Known rows, with every way that one mark hangs from another:
{neza {ferilep nupep {rekova {dumiz poges}}}}: [-2.63 -5.82  3.34  0.93  0.28 -1.70 -0.56 -2.75  1.82  2.73  1.44  2.06
 -5.26  4.17 -2.77 -4.99  2.67  0.40 -0.64  1.23 -4.79  3.29  1.18]
{zifa {totir {ferilep nupep rekova}}}: [ 0.06 -3.45 -0.07  0.18 -3.85 -2.57  0.14 -1.37  1.78 -1.63 -1.67 -0.25
  0.72  1.14  2.29 -3.55 -0.36  2.17 -3.53  0.09 -2.79  2.26 -0.86]
{gona {kufefu {pibi nizos} {rekova dumiz}}}: [ 1.74 -0.74  1.24  2.72  2.94 -1.49 -0.41  0.56 -1.81  2.49 -0.14 -3.56
 -0.78 -1.87 -2.15 -1.22  2.14 -0.65 -0.71 -0.18 -1.27  1.23  1.13]
{neza {ferilep nupep rekova}}: [-2.28 -4.89  1.59 -0.23 -0.34  0.25 -0.38 -2.43  3.00  1.97  1.39  1.82
 -3.68  3.50 -1.14 -3.47  2.82 -0.08 -0.63  0.31 -3.85  2.25 -0.39]
{gona {kufefu pibi {rekova dumiz}}}: [ 0.61  0.55  1.22  2.00  2.13 -3.04  0.28  0.02 -1.39  1.57 -0.54 -2.19
 -0.74  0.35 -2.21 -1.46  2.62 -1.98 -1.82  0.30 -0.74  1.79  0.76]
{ferilep nupep {totir zifa}}: [-1.38 -3.34  0.43  0.45  1.23  3.30  2.16 -0.16  0.19 -2.57  0.13  1.65
 -0.97  3.21 -4.42 -0.12 -3.33 -1.40 -2.32 -2.58 -4.45 -1.93  2.98]
{ferilep totir}: [-1.18 -1.65 -0.66 -0.02 -0.78  2.87  1.53  0.07 -0.56  0.15 -1.20  1.71
  0.66  1.76 -0.84 -0.74 -1.47 -0.77 -1.02 -1.06 -0.77 -1.10  3.14]
{rekova dumiz kufefu}: [ 1.76 -0.65  1.00 -0.55  1.49 -4.27  2.43  3.16 -0.11  1.65 -0.63 -0.37
 -0.20  4.14 -3.39 -0.91  0.60 -1.85  1.41  1.61 -0.98 -0.31 -0.90]
{pibi nizos}: [ 1.34 -1.58  0.06  0.83  0.96  2.18 -0.96  0.74 -0.43  1.15  0.46 -1.78
  0.02 -2.82  0.10  0.42 -0.51  1.73  1.27 -0.59 -0.83 -0.77  0.57]
{rekova {dumiz poges} {kufefu gona}}: [ 0.32 -2.17  2.25  0.79  2.41 -5.59  0.90  1.87 -2.10  2.42 -2.93 -1.16
 -2.37  1.92 -2.67 -1.31  1.31 -1.66  1.75  1.09 -2.76  3.86  1.13]
{neza {ferilep nupep {totir zifa}}}: [-2.17 -3.29  1.47  0.60  1.49  2.62  1.93 -0.89  2.15 -1.07  1.04  2.53
 -2.53  4.99 -3.85 -2.14 -1.21 -0.91 -1.39 -1.21 -3.95 -0.63  1.57]
{zifa {totir {ferilep nupep}}}: [ 0.66 -0.95 -0.10  0.01 -3.10 -2.89  0.31 -0.13  0.64 -2.11 -1.30 -0.15
  0.88  0.76  1.38 -3.08 -1.37  3.06 -3.28  0.85 -1.49  1.87 -1.21]
{kufefu {pibi nizos} {rekova dumiz}}: [ 3.09 -1.80  0.62  2.31  2.48  0.25 -0.53  0.36 -2.09  1.32  0.05 -3.57
 -0.82 -0.79 -3.22 -0.89  3.19  1.24  0.29 -2.46 -0.64 -0.18  2.49]
{neza {ferilep nupep rekova totir}}: [-3.37 -6.28  0.97 -0.28 -1.09  2.74  0.93 -2.43  2.42  2.24  0.33  3.37
 -3.10  5.27 -1.95 -3.98  1.52 -0.72 -1.57 -0.70 -4.40  1.44  2.45]
{rekova dumiz {kufefu gona}}: [ 1.94 -1.32  0.67 -0.15  2.63 -6.08  1.32  3.26 -2.10  2.07 -2.37 -1.06
 -0.94  2.79 -4.18 -0.16  2.32 -2.21  1.99  0.19 -1.92  2.26 -0.53]
{gona kufefu}: [-0.95  0.96  0.65  0.59  0.67 -1.61  0.10  0.40  0.10  1.33 -0.14 -0.41
 -0.05 -1.11  0.74 -0.19 -0.65 -1.85 -1.16  2.05 -0.76  1.42 -1.03]
{zifa {totir {ferilep {rekova kufefu}}}}: [ 0.96 -1.91 -0.54 -0.12 -3.09 -3.76  1.72  0.27  3.14 -0.88 -3.23 -1.41
  2.82  2.05  4.46 -2.68 -0.66  0.29 -1.71  1.26 -0.85  2.16 -2.01]
{gona {kufefu {pibi nizos} rekova}}: [ 0.81 -0.55  0.53  2.43  2.04  1.04 -0.53 -0.17 -0.64  2.10 -0.65 -3.53
 -0.29 -3.09  0.69 -0.68  1.28 -0.63 -1.19 -0.30 -1.01  1.82  0.91]
{rekova {dumiz poges}}: [-0.60 -1.10  2.30  1.26  0.85 -2.58 -0.13 -0.38 -1.50  0.89  0.01  0.17
 -1.87  0.76 -2.06 -1.69 -0.04  0.45  0.09  1.08 -1.05  1.14  2.06]
{gona {kufefu pibi rekova}}: [-0.23  0.87  0.46  1.71  1.26 -0.67  0.22 -0.84 -0.23  1.31 -1.11 -2.14
 -0.25 -0.84  0.64 -0.94  1.68 -1.88 -2.25  0.09 -0.30  2.41  0.44]
{totir ferilep zifa}: [-0.30  1.03  2.21  0.52 -0.69 -2.20  1.05  0.17  1.64 -3.58 -0.17 -1.70
  1.89  0.97 -0.58  0.20 -0.85 -0.05 -0.53 -0.64 -1.60  0.02 -0.95]
{rekova {kufefu pibi}}: [ 0.45 -0.28  1.06  1.17 -0.48 -0.92  3.15  2.21  0.10  0.84 -2.18 -1.99
  1.32  1.99 -1.15 -0.75 -1.18 -2.72  0.32 -0.28 -0.53  0.07 -0.45]
{gona {kufefu pibi}}: [-1.09  0.94  1.49  2.74 -0.27 -1.19  1.17  0.41 -1.18  0.88 -1.09 -2.08
  0.68 -1.75 -0.62 -0.89 -1.33 -2.97 -1.70  0.33 -0.45  1.15 -0.37]
{neza {ferilep nupep totir}}: [-2.69 -3.51  1.05 -0.37 -0.22  2.39  1.37 -0.72  1.25  1.62  0.71  3.48
 -3.05  4.59 -2.88 -3.72  0.20  0.33 -1.29  0.19 -3.04  0.98  2.09]
{zifa totir}: [ 2.08 -0.20 -2.01  1.05 -0.24 -0.96  0.10 -0.25  0.74 -1.96 -1.48 -0.66
  1.29 -1.04  2.67 -0.75 -2.01  1.27 -1.62  0.21  1.22 -0.17 -1.02]
{zifa {totir ferilep}}: [ 1.29  0.77 -0.47  0.58 -2.79 -3.03  0.42  0.20  0.96 -2.35 -2.15 -0.98
  2.62 -0.36  3.34 -2.25 -1.31  2.31 -2.08  0.93  0.79  1.25 -1.53]
{totir {ferilep rekova} zifa}: [-1.19 -1.59  2.15  0.69 -1.12 -1.77  0.59 -1.40  3.02 -2.97 -0.53 -1.73
  1.80  1.52  0.43 -0.12  0.22 -0.93 -0.82 -1.37 -2.98  0.49 -0.37]
{neza {ferilep {rekova {kufefu gona}}}}: [-1.09 -3.94  0.98 -0.11  1.27 -2.21  0.45 -0.59  3.08  3.15 -1.78  0.16
 -1.88  3.36  0.48 -2.16  3.95 -2.32  1.75  0.48 -2.61  4.22 -1.22]

Rows:
[-0.12 -1.43  3.40  2.44  0.21 -3.47  3.01  1.97 -1.40  1.86 -2.12 -1.79
 -0.57  2.77 -3.08 -2.54 -1.33 -2.43  0.44  0.81 -1.53  1.14  1.69] -> {rekova {dumiz poges} {kufefu pibi}}
[-1.02 -0.60  2.67 -0.05 -1.02 -1.94  0.96  0.12  1.11 -3.44  0.71 -0.63
  0.02  2.16 -2.63 -0.84 -1.02  0.72 -1.86 -0.94 -4.07  0.52 -0.67] -> {totir {ferilep nupep} zifa}
[-2.24 -6.35  0.32  0.64  0.46  3.76  1.80 -1.92  1.47 -1.92 -0.13  1.42
 -1.14  3.70 -3.22 -0.65 -1.98 -2.45 -2.71 -3.52 -5.91 -1.52  3.54] -> {ferilep nupep rekova {totir zifa}}
[ 0.62 -1.80 -0.66  0.61 -3.50 -2.80  0.02 -1.24  2.28 -1.88 -2.34 -1.02
  2.45  0.07  4.19 -2.53 -0.22  1.54 -2.27  0.29 -0.58  1.81 -1.10] -> {zifa {totir {ferilep rekova}}}
[-1.64 -3.42  2.63  0.06 -1.52 -1.54  0.80 -1.49  2.38 -2.91  0.27 -0.78
  0.01  2.49 -1.76 -1.19  0.18 -0.35 -2.20 -1.63 -5.66  1.08 -0.20] -> {totir {ferilep nupep rekova} zifa}
[ 1.73 -2.25  0.89  2.24  1.34 -0.90  1.33  3.00 -2.18  2.27 -3.57 -4.20
  0.35 -1.74 -1.91  0.13  0.21 -1.94  1.87 -2.19 -2.17  1.95  0.40] -> {rekova {kufefu gona {pibi nizos}}}
[-1.07 -5.32  0.41 -1.25 -0.66 -0.40  1.62  0.06  2.13  1.96 -0.60  0.50
 -1.96  4.01 -0.90 -1.91  0.75 -1.96 -1.04  0.32 -4.82  1.56 -0.12] -> {ferilep nupep {rekova kufefu}}
[ 2.08 -1.28  0.23  2.07  2.88 -3.57 -0.82 -0.37 -3.82  0.81 -2.28 -2.78
 -1.71  0.19 -4.09 -0.57  5.71 -0.66 -0.10 -3.40 -1.25  3.39  2.33] -> {kufefu gona pibi {rekova dumiz}}
[-2.79 -6.11  1.44  0.69  0.92  3.14  1.62 -2.44  3.51 -0.33  0.73  2.36
 -2.74  5.26 -2.85 -2.58 -0.06 -1.88 -1.58 -1.80 -5.30 -0.09  2.19] -> {neza {ferilep nupep rekova {totir zifa}}}
[-0.79 -1.79  2.97  1.56 -1.61 -2.49  3.23  0.67  3.04 -2.34 -2.17 -3.22
  2.88  3.05 -0.52 -0.73 -0.79 -3.20 -0.60 -1.76 -3.15  0.40 -0.70] -> {totir {ferilep {rekova {kufefu pibi}}} zifa}
[-0.73 -0.07  2.24  2.89  1.88 -2.76 -0.04 -1.03 -1.48  2.10 -0.98 -2.04
 -1.75 -0.37 -0.90 -2.49  1.73 -1.59 -2.07  1.01 -1.27  3.22  2.08] -> {gona {kufefu pibi {rekova {dumiz poges}}}}
[-0.60 -0.20  1.39  0.82  2.83 -3.22 -1.05 -1.24 -0.18  2.22 -0.23 -0.37
 -2.79  0.42  0.29 -1.89  2.43 -0.49 -1.51  2.81 -1.32  3.46  1.38] -> {gona {kufefu {rekova {dumiz poges}}}}
[ 0.91 -3.67  0.39  0.33 -2.99 -4.68  0.30 -0.65  0.62 -1.40 -1.18 -0.20
  0.26  2.22 -0.35 -3.89  0.45  2.17 -3.22  0.20 -3.27  1.80 -0.64] -> {zifa {totir {ferilep nupep {rekova dumiz}}}}
[-1.39 -4.28 -0.19  1.17  0.91  3.67  1.70 -1.65  2.05 -2.19 -1.11  0.46
  0.88  2.59 -1.04  0.78 -1.87 -3.42 -1.15 -3.35 -3.16 -2.07  3.28] -> {ferilep rekova {totir zifa}}
[-3.08 -5.36  2.27  1.39  0.01  0.53  0.82 -2.56  1.96  2.67 -0.50  2.66
 -2.52  4.67 -1.46 -4.34  1.43 -1.09 -0.11  0.46 -2.71  1.63  3.95] -> {neza {ferilep {rekova {dumiz poges}} totir}}
[ 0.85  0.55  0.21 -0.15  3.10 -3.69 -0.78 -0.14 -0.21  1.93  0.45 -0.50
 -1.70  0.98 -1.01 -0.87  3.24 -0.88 -1.13  2.12 -0.79  1.93 -0.01] -> {gona {kufefu {rekova dumiz}}}
[ 3.16 -2.80  0.27  2.81  3.72 -1.50 -1.63  0.29 -4.18  1.80 -1.99 -4.39
 -1.79 -2.26 -4.19 -0.25  5.16  0.82  0.89 -4.02 -1.83  2.75  2.83] -> {kufefu gona {pibi nizos} {rekova dumiz}}
[ 2.86 -2.63  1.63  2.52  2.48 -3.92  1.69  4.05 -3.65  2.55 -2.80 -4.26
 -0.20 -0.09 -5.34 -0.34  1.28 -2.12  2.47 -2.23 -2.58  1.34  0.68] -> {rekova dumiz {kufefu gona {pibi nizos}}}
[-1.06 -6.63  1.05  0.76  1.21  0.98  2.03 -0.96  0.23 -1.57  0.44  1.47
 -1.67  5.16 -6.54 -1.09 -1.09 -2.57 -2.20 -3.51 -6.20 -2.13  3.68] -> {ferilep nupep {rekova dumiz} {totir zifa}}
[-1.16 -3.34  1.25 -0.46  0.36 -0.87  1.28 -0.51  4.53  2.81 -0.45  0.77
 -1.30  4.60  1.20 -2.56  2.36 -2.09  1.21  1.66 -1.79  2.00 -1.51] -> {neza {ferilep {rekova kufefu}}}
[ 1.30 -2.61 -0.68  0.18 -2.21 -5.09  0.85  0.44  1.72 -0.67 -4.71 -1.97
  2.29  0.80  3.63 -2.22  0.80 -0.10 -1.18  0.31 -1.69  4.02 -1.57] -> {zifa {totir {ferilep {rekova {kufefu gona}}}}}
[ 1.81 -1.34  1.59  1.94  1.75 -5.67  2.36  3.47 -3.32  1.78 -3.21 -2.68
 -0.20  2.18 -5.61 -0.80  1.70 -3.27  1.30 -1.58 -1.96  1.72  0.27] -> {rekova dumiz {kufefu gona pibi}}
[-2.19 -6.86 -0.17 -1.20 -1.22  2.35  3.10  0.12  1.64  2.18 -1.84  2.15
 -1.23  5.79 -1.90 -2.46 -0.78 -2.67 -1.87 -0.81 -5.48  0.47  2.86] -> {ferilep nupep {rekova kufefu} totir}
[-2.57 -4.47  0.46  0.34 -0.72  2.59  1.01 -2.28  2.99  1.98 -0.43  2.74
 -0.98  4.13  0.10 -2.98  1.60 -1.36 -0.22 -0.46 -1.94  0.77  2.33] -> {neza {ferilep rekova totir}}
[ 2.09 -2.36 -0.40  2.49  2.81  1.20 -1.94 -0.54 -2.86  1.39 -2.49 -4.47
 -1.09 -3.72 -0.89  0.36  4.29  0.82  0.40 -4.19 -1.54  3.35  2.46] -> {kufefu gona {pibi nizos} rekova}
[-0.95 -4.00  2.91 -1.63 -2.67 -5.40  1.93  1.12  1.15  1.77 -0.67  0.21
 -0.75  5.49 -3.29 -3.70  2.34 -0.39 -1.02  1.16 -5.26  2.55 -0.27] -> {totir {ferilep nupep {rekova dumiz kufefu}}}
[ 0.19 -2.22  3.17  2.90  1.34 -5.12  1.92  1.94 -3.27  2.22 -3.83 -2.61
 -1.43  1.47 -3.93 -1.77  0.41 -2.75  1.06 -0.56 -2.57  3.67  1.86] -> {rekova {dumiz poges} {kufefu gona pibi}}
[-1.71 -6.53  0.43 -0.29  0.79  2.64  3.77  0.13  2.62 -0.82 -1.42  0.97
 -0.76  5.99 -3.10 -0.82 -2.37 -3.93 -1.85 -2.26 -6.30 -1.09  2.37] -> {ferilep nupep {rekova kufefu} {totir zifa}}
[ 0.08 -6.29  1.15 -0.70  1.21 -4.69  0.90  0.88 -1.03  2.56 -1.47 -0.27
 -3.29  4.08 -4.96 -1.83  3.30 -2.45  0.13 -0.93 -6.20  3.14  0.27] -> {ferilep nupep {rekova dumiz {kufefu gona}}}
[ 0.43 -3.52 -0.12 -0.52 -3.58 -3.40  1.78  0.25  2.76 -0.68 -2.59 -0.45
  1.13  2.97  2.40 -3.67 -0.78  0.90 -2.86  1.25 -3.25  2.65 -1.70] -> {zifa {totir {ferilep nupep {rekova kufefu}}}}
[-2.76 -6.60 -0.25 -0.62 -1.71  3.44  1.09 -1.85  0.37  0.97 -0.68  2.50
 -1.74  3.50 -2.13 -2.17 -0.25 -1.23 -2.66 -2.10 -5.21  0.28  4.02] -> {ferilep nupep rekova totir}
[-0.82 -3.59  3.31  0.27 -0.77 -4.00  0.84 -0.74  1.29 -2.58  0.90 -0.70
 -0.63  3.79 -4.65 -1.63  1.01 -0.41 -1.59 -1.67 -5.79  0.44 -0.06] -> {totir {ferilep nupep {rekova dumiz}} zifa}
[ 0.56 -2.04  0.49  0.65  3.58 -3.79 -2.29 -1.74 -2.53  1.48 -2.00 -0.89
 -3.72 -0.02 -1.22 -0.89  5.35  1.21  0.06 -0.61 -2.10  5.26  3.12] -> {kufefu gona {rekova {dumiz poges}}}
[-1.89 -3.86  2.96  0.04 -4.28 -2.47  2.66  0.39  1.26  1.12 -1.87 -1.11
  0.46  3.92 -1.32 -3.65  0.90 -1.19 -2.01 -0.23 -4.83  2.94  0.11] -> {totir {ferilep nupep {rekova {kufefu pibi}}}}
[-0.06 -5.58  2.19  0.91 -0.59 -2.79  2.78  1.04 -0.20  2.18 -0.87 -0.87
 -1.69  4.84 -5.40 -2.97  1.03 -2.94 -0.99 -1.29 -5.06  0.71  0.80] -> {ferilep nupep {rekova dumiz {kufefu pibi}}}
[-2.06 -4.46  1.16  1.18  1.30  2.87  1.51 -2.29  4.06 -0.70 -0.02  1.59
 -0.76  4.32 -0.87 -1.25  0.02 -2.63 -0.28 -1.67 -2.65 -0.77  1.83] -> {neza {ferilep rekova {totir zifa}}}
[ 2.11 -1.23 -0.70 -0.38  3.88 -3.90 -1.95 -0.57 -2.53  1.16 -1.33 -1.04
 -2.63  0.74 -2.68  0.07  6.47  0.57  0.40 -1.52 -1.26  3.58  1.47] -> {kufefu gona {rekova dumiz}}
[ 0.06 -0.32  1.60  3.24  0.43  0.46  0.41  1.03 -1.41  1.80 -0.57 -3.38
  0.78 -3.95 -0.45 -0.41 -1.76 -1.69 -0.71 -0.28 -1.05  0.45  0.14] -> {gona {kufefu {pibi nizos}}}
[-0.58 -1.96  2.29 -0.09 -0.96 -2.68  2.36  0.51  3.89 -2.03 -1.42 -1.97
  2.23  3.56  0.61 -0.18 -0.33 -2.37 -0.03 -0.24 -3.49  0.68 -1.23] -> {totir {ferilep {rekova kufefu}} zifa}
[ 0.83 -0.91 -0.46  1.85  2.01 -0.83 -1.05 -1.36 -2.66  0.43 -2.81 -2.82
 -1.13 -1.13 -0.92 -0.05  4.76 -0.45 -0.72 -3.49 -0.78  3.90  2.03] -> {kufefu gona pibi rekova}
[ 0.37 -1.17  0.86  0.15  2.45 -1.61 -1.16 -1.91 -0.36  1.18  0.04 -0.07
 -2.88  1.62 -0.51 -1.67  3.33  1.53 -0.54  0.82 -0.76  2.40  2.77] -> {kufefu {rekova {dumiz poges}}}
[ 0.39 -2.00  1.51  3.18  2.50 -3.23 -1.09 -1.69 -3.96  1.23 -2.98 -2.71
 -2.89 -0.53 -2.78 -1.64  4.74 -0.07 -0.40 -2.56 -1.84  4.87  3.89] -> {kufefu gona pibi {rekova {dumiz poges}}}
